In the rows, 128 means zero.
Known rows, with every way that one mark hangs from another
{vumup devap}: [121,125,178,162,130,125,143,144,158,89,161,160,143,157,113,138,120,111]
{leba {lamur lubudip {vumup devap}}}: [121,128,162,217,124,144,149,146,161,81,163,144,125,152,117,155,90,135]
{vumup {zuvoso veninu}}: [120,128,90,153,164,152,146,118,142,99,133,169,128,174,148,143,90,120]
{tufub devap}: [106,95,143,166,148,123,123,155,176,78,152,158,160,153,139,159,96,115]
{zuvoso veninu {vumup {devap tufub}}}: [123,150,124,157,147,190,142,153,136,101,124,164,154,119,192,139,73,125]
{veninu {zuvoso {vumup {devap tufub} lubudip}}}: [80,137,136,139,130,114,144,152,162,126,153,154,138,123,158,115,101,100]
{leba {lamur {vumup lubudip}}}: [119,131,136,229,134,138,138,152,152,83,154,153,129,149,121,176,84,134]
{devap tufub}: [111,138,86,171,147,114,131,156,150,112,143,166,151,155,189,165,96,101]
{lamur leba {vumup devap}}: [133,126,183,182,109,133,161,138,175,70,143,117,133,150,119,223,89,147]
{veninu {zuvoso {vumup devap lubudip}}}: [82,133,147,138,128,112,145,152,162,116,154,154,136,123,136,115,105,104]
{zuvoso veninu {vumup {devap tufub} lubudip}}: [120,145,133,148,149,198,139,154,144,111,123,164,142,125,192,97,75,123]
{vumup {devap tufub} lubudip {zuvoso veninu}}: [115,131,140,136,165,186,151,110,163,143,139,160,110,185,181,57,96,105]
{lamur leba {vumup devap lubudip {zuvoso veninu}}}: [132,124,171,163,129,172,167,113,178,93,131,117,108,169,136,166,77,149]
{leba {lamur lubudip}}: [116,128,132,213,135,129,135,150,148,78,151,153,131,162,125,145,98,107]
{lamur leba lubudip vumup}: [130,118,144,166,109,127,156,144,183,64,140,112,119,156,129,187,84,150]
{zuvoso veninu {vumup lubudip}}: [122,139,106,151,150,183,131,159,138,90,120,169,141,123,168,114,74,130]
{veninu zuvoso}: [81,128,117,149,123,87,140,155,152,103,159,160,139,152,139,155,112,103]
{leba {lamur lubudip {vumup devap zuvoso}}}: [121,128,153,211,138,147,156,127,164,90,159,143,118,157,115,149,87,134]

Rows
[129,122,150,178,117,129,149,145,176,75,135,120,123,154,127,198,83,145]	{lamur leba {vumup lubudip}}
[124,139,148,148,145,195,139,152,145,96,128,164,139,125,160,96,81,129]	{zuvoso veninu {vumup devap lubudip}}
[81,140,130,145,129,109,147,152,156,118,153,154,147,119,158,144,99,101]	{veninu {zuvoso {vumup {devap tufub}}}}
[119,132,142,212,140,149,155,129,164,100,157,142,119,158,137,150,82,130]	{leba {lamur lubudip {vumup {devap tufub} zuvoso}}}
[117,121,102,140,167,165,141,119,154,113,132,167,109,182,148,82,94,116]	{vumup lubudip {zuvoso veninu}}
[121,132,122,221,147,159,145,134,148,92,146,154,120,159,134,166,74,138]	{leba {lamur {vumup lubudip {zuvoso veninu}}}}
[120,131,157,220,143,150,151,128,159,97,157,149,119,156,114,156,86,131]	{leba {lamur {vumup devap lubudip zuvoso}}}
[123,116,165,152,117,134,154,148,182,85,170,144,122,148,114,127,100,157]	{lamur lubudip {vumup devap}}
[80,133,118,142,132,103,140,156,157,111,149,157,138,122,142,127,100,105]	{veninu {zuvoso {vumup lubudip}}}
[120,128,133,220,129,136,143,151,157,76,157,147,127,151,123,169,84,137]	{leba {lamur lubudip vumup}}
[122,130,148,209,137,165,155,129,156,89,154,145,116,161,128,146,80,139]	{leba {lamur lubudip {vumup devap {zuvoso veninu}}}}
[118,132,151,217,128,146,149,147,160,91,160,143,127,152,139,157,86,132]	{leba {lamur lubudip {vumup {devap tufub}}}}
[122,132,151,218,143,167,151,129,152,97,151,151,118,160,127,154,79,137]	{leba {lamur {vumup devap lubudip {zuvoso veninu}}}}
[119,122,162,134,158,181,152,109,163,122,144,161,106,185,135,56,106,114]	{vumup devap lubudip {zuvoso veninu}}
[83,136,141,145,126,106,148,151,156,109,155,155,146,120,137,144,104,105]	{veninu {zuvoso {vumup devap}}}
[115,133,137,153,163,136,157,107,165,131,150,157,130,168,154,125,106,99]	{vumup {devap tufub} zuvoso}
[132,118,187,160,103,139,164,137,189,70,147,107,117,158,120,170,92,148]	{lamur leba lubudip {vumup devap}}
[134,120,167,149,120,170,174,112,184,83,136,108,104,172,137,156,79,153]	{lamur leba lubudip {vumup devap {zuvoso veninu}}}
